In the rows, 128 means zero.
Known rows, with every way that one mark hangs from another
k_138[k_304[k_821[k_704[k_531]] k_939]]: [ 86 135 106  81 122 139 129 115 164 126 119 149 115 144 150 129 118 130
 127 112 110  90 141 106 135]
k_182[k_626[k_821[k_304[k_939]]]]: [144 105  91 143 153 132 125  66 136 144 126 112 108 111 130 117 142 128
 154 100 115 104 117 216 120]
k_182[k_626[k_821[k_304 k_704[k_688]]]]: [129 135  96 193 121 134 120  80  87 154 123 112 110 108 147 118  37 127
 166  91 120 107 115 131 124]
k_83[k_138 k_939[k_304[k_821]]]: [111 109 131 132 166 119 112 152 141 106 100 144 129 168 122 127 171 129
 105 122 160 252 168  42 131]
k_304[k_821[k_626]]: [133 136 138 121 135 115 136 174 111 149 135 132 129 165 121 132 195 139
  94 132 142 131 128  60 127]
k_821[k_704[k_688]]: [100 133 141 139 110 122 134 171 131 149 116 125 114 147 136 135  57 134
 136 124 123 133 122 118 131]
k_138[k_304[k_821]]: [116 111 123 113 143 123 136  95 151 138 121 136 118 141 122 126 164 135
 121 134 133  92 138  65 124]
k_83[k_939[k_304[k_821]]]: [108 113 134 145 159 128 131 174 165 131  93 138 111 171 122 130 169 133
  93 135 148 207 171  72 133]
k_182[k_626[k_821[k_704]]]: [113 118  91 142 121 135 131 132  88 151 124  98 123 126 131 116 118 132
 161  92 127 107 117 130 109]
k_821[k_304[k_138 k_939] k_626 k_704]: [171 150 165 114 104 125 145 110  89  96 156 143 136 131 124 141 127 121
 130 150 124 144 115 173 132]
k_704[k_531 k_688]: [ 59 135  93 157 147 114 113 181 174 135  95 135 116 177 160 132 107 141
 116  84 111 121 135 129 135]
k_821[k_304[k_939] k_626[k_182]]: [156 126 156 133 133 127 118 110 129 150 148 123 147  94 119 130 173 120
 117 132 130 140 112 211 118]
k_821[k_304[k_939] k_626[k_182] k_704]: [158 143 169 131 103 134 124 113 100 155 158 121 148  85 124 130 126 113
 130 138 132 145 106 195 122]
k_138[k_304[k_939]]: [113  99 129  79 139 126 135  92 170 131 120 135 103 143 115 132 164 135
 127 135 117  95 129 206 119]
k_626[k_182 k_821[k_704]]: [112 119 101 146 112 141 109 165 124 147 127  89 143  85 122 114 104 118
 141 121 130 120 117 147 111]
k_138[k_304[k_821[k_626] k_939]]: [135 120 132  64 136 126 135 106 123 130 133 145 110 150 116 129 192 136
 101 139 129  92 133 129 133]
k_626[k_821[k_704]]: [118 123  94 143 107 132 124 163 120 150 128 106 116 143 123 124 113 124
 134 127 128 116 117 139 114]
k_531[k_704]: [103 159 152 117 120 114 150 162 122 152 128 126 118 141 125 131 152 144
 138 129 147 136 132 188 117]
k_138[k_304[k_821 k_939]]: [120 103 127  67 146 127 135  94 176 130 116 140 104 133 120 128 157 136
 120 141 119  91 138 130 134]
k_138[k_304[k_821[k_626 k_704[k_531]]]]: [ 95 162 110 116 107 127 126 124  92 137 141 147 131 171 148 129 157 130
 111 103 129  93 134  39 122]
k_821[k_304 k_704]: [142 140 158 174 101 123 141 102 127 161 148 128 129 137 129 138 104 120
 146 138 133 145 114 121 112]
k_182[k_626]: [107 107 132 136 147 116 144 128 125 148 119 119 128 144 129 125 172 142
 151  95 127 121 125 128 110]
k_304[k_138 k_821[k_626] k_939]: [146 129 138  67 149 121 142 172 124  82 124 141 133 145 117 131 183 140
  97 148 128 128 136 113 149]
k_939[k_304[k_138 k_821[k_626 k_704]]]: [133 151 150 146 120 132 128 192  76  92 126 141 135 176 121 139 151 130
  94 147 144 125 168  18 144]
k_626[k_182 k_821[k_304[k_138]]]: [149 110  98 177 149 137 102  98 142  93 126 103 157  65 122 113 127 116
 137 131 128 117 125 154 123]

Rows
[139 112  97 190 142 133  97 100 149 151 132  98 144  78 123 115 131 114
 136 122 132 119 118 167 113]
k_626[k_182 k_821[k_304]]
[155 150 169 173  97 127 123 114  78 163 163 114 162  93 126 128 131 115
 135 131 143 149 107 128 109]
k_821[k_304 k_626[k_182] k_704]
[147 130 159 130 107 126 140 102 149 153 143 134 118 125 127 140  99 121
 144 145 118 143 113 189 125]
k_821[k_304[k_939] k_704]
[152 104  91 135 163 138 129  64 128  87 122 120 123 100 128 117 137 130
 156 109 112 106 127 203 131]
k_182[k_626[k_821[k_304[k_138 k_939]]]]
[147 134 104 185 106 132 122 102 119 158 143 112 117 126 127 127  94 117
 145 132 131 124 111 142 114]
k_626[k_821[k_304 k_704]]
[152 116 144 123 145 121 140  97 170  89 130 141 130 123 123 137 137 129
 132 148 116 136 125 193 134]
k_821[k_304[k_138 k_939]]
[151 136 158 178 127 122 120 110 107 157 150 118 158 102 123 127 175 119
 121 125 141 142 113 145 109]
k_821[k_304 k_626[k_182]]
[151 105  98 133 155 143 102  95 161  84 121 110 143  57 120 116 121 115
 135 139 117 113 125 219 135]
k_626[k_182 k_821[k_304[k_138 k_939]]]
[132 121 145  81 146 128 123 176 134 138 129 123 142  97 118 120 183 130
  98 135 134 127 128 135 136]
k_304[k_821[k_626[k_182]] k_939]
[135 136 157  80 115 136 128 177 105 145 137 122 148  91 122 126 138 126
 110 141 133 132 120 118 135]
k_304[k_821[k_626[k_182] k_704] k_939]
[119 127 137 110 109 131 141 100 126 144 134 135 122 134 124 128 118 130
 132 140 135  98 132  47 123]
k_138[k_304[k_821[k_704]]]
[130 143 156 121 110 131 127 178  82 152 144 115 161  98 124 123 142 124
 112 132 147 134 121  50 123]
k_304[k_821[k_626[k_182] k_704]]
[130 135 142 110 123 127 148 165 126  93 125 135 145 130 126 131 108 133
 128 148 133 135 135  33 137]
k_304[k_138 k_821[k_704]]
[ 83 138 102 110 122 124 111  95 122 111 132 151 145 150 151 126 126 127
 140  94 130 137 136  11 123]
k_83[k_138[k_304[k_821[k_704[k_531]]]]]
[116 117 129 149 163 128 120 177 156  84 100 140 129 165 120 134 162 136
  97 144 135 121 181  37 145]
k_939[k_304[k_138 k_821]]
[167 135 150 120 135 121 139 107 118  90 143 142 133 141 119 139 173 128
 117 147 124 140 121 191 133]
k_821[k_304[k_138 k_939] k_626]
[156 113  92 132 149 131 120  94 160  86 124 125 115 117 120 127 129 121
 133 144 114 116 125 214 136]
k_626[k_821[k_304[k_138 k_939]]]
[114 153 144 134  99 119 130 182  79 152 128 129 119 165 133 138  90 133
 118 122 131 135 115 116 130]
k_821[k_626 k_704[k_688]]
[133 126 145  70 128 130 148 163 146  85 120 139 131 122 124 132 106 133
 128 155 121 131 137 101 150]
k_304[k_138 k_821[k_704] k_939]
[ 61 143  52 162 130 136 108 154 109 139 101 114 111 145 167 116  61 136
 151  50 108  94 128 121 128]
k_182[k_626[k_821[k_704[k_531 k_688]]]]
[125 142 158 133 100 127 125 177  79 154 146 109 159 111 119 126 149 121
 125 125 142 141 110 125 109]
k_821[k_626[k_182] k_704]
[124 124 147  80 119 128 146 166 156 143 124 135 117 132 125 133 108 134
 123 146 123 133 128 111 139]
k_304[k_821[k_704] k_939]
[118 152  72 187 120 135 109 115 127  92 134 127 138 138 151 125  94 117
 144 107 116 118 127 120 129]
k_626[k_821[k_304[k_138] k_704[k_531]]]
[122  97 121  57 154 121 118  75 154 105 127 148 123 128 121 126 162 131
 131 131 130 136 135 103 132]
k_83[k_138[k_304[k_821 k_939]]]
[143 162 157 176  94 119 129 121  78 160 147 136 119 148 138 140  70 126
 127 128 132 142 112 119 128]
k_821[k_304 k_626 k_704[k_688]]
[152 118  91 174 146 128 118  99 137  95 129 120 131 124 123 123 131 122
 134 136 127 120 125 147 126]
k_626[k_821[k_304[k_138]]]
[143 137 150 125 120 130 133 107 141  93 123 144 120 112 136 139  27 125
 143 145 109 138 124 174 152]
k_821[k_304[k_138 k_939] k_704[k_688]]
[130 112 130  72 158 125 143 160 177  80 107 141 127 130 120 129 149 139
 113 149 120 128 143 117 153]
k_304[k_138 k_821 k_939]
[122 117 140  64 113 136 141  97 147 136 127 140 110 124 123 129 113 130
 131 147 122  95 132 114 133]
k_138[k_304[k_821[k_704] k_939]]
[145 117 104 142 123 141 132  71 109 149 138 112 112 105 136 120  96 123
 169 105 116 112 112 200 118]
k_182[k_626[k_821[k_304[k_939] k_704]]]
[134 136 152 137 111 126 129 107 151 148 129 138 104 124 138 141  34 125
 141 140 112 137 116 187 142]
k_821[k_304[k_939] k_704[k_688]]
[112 129 150 143 127 135 133 178 135 136 104 137 116 163 125 132 124 128
 106 140 150 210 164  56 132]
k_83[k_939[k_304[k_821[k_704]]]]
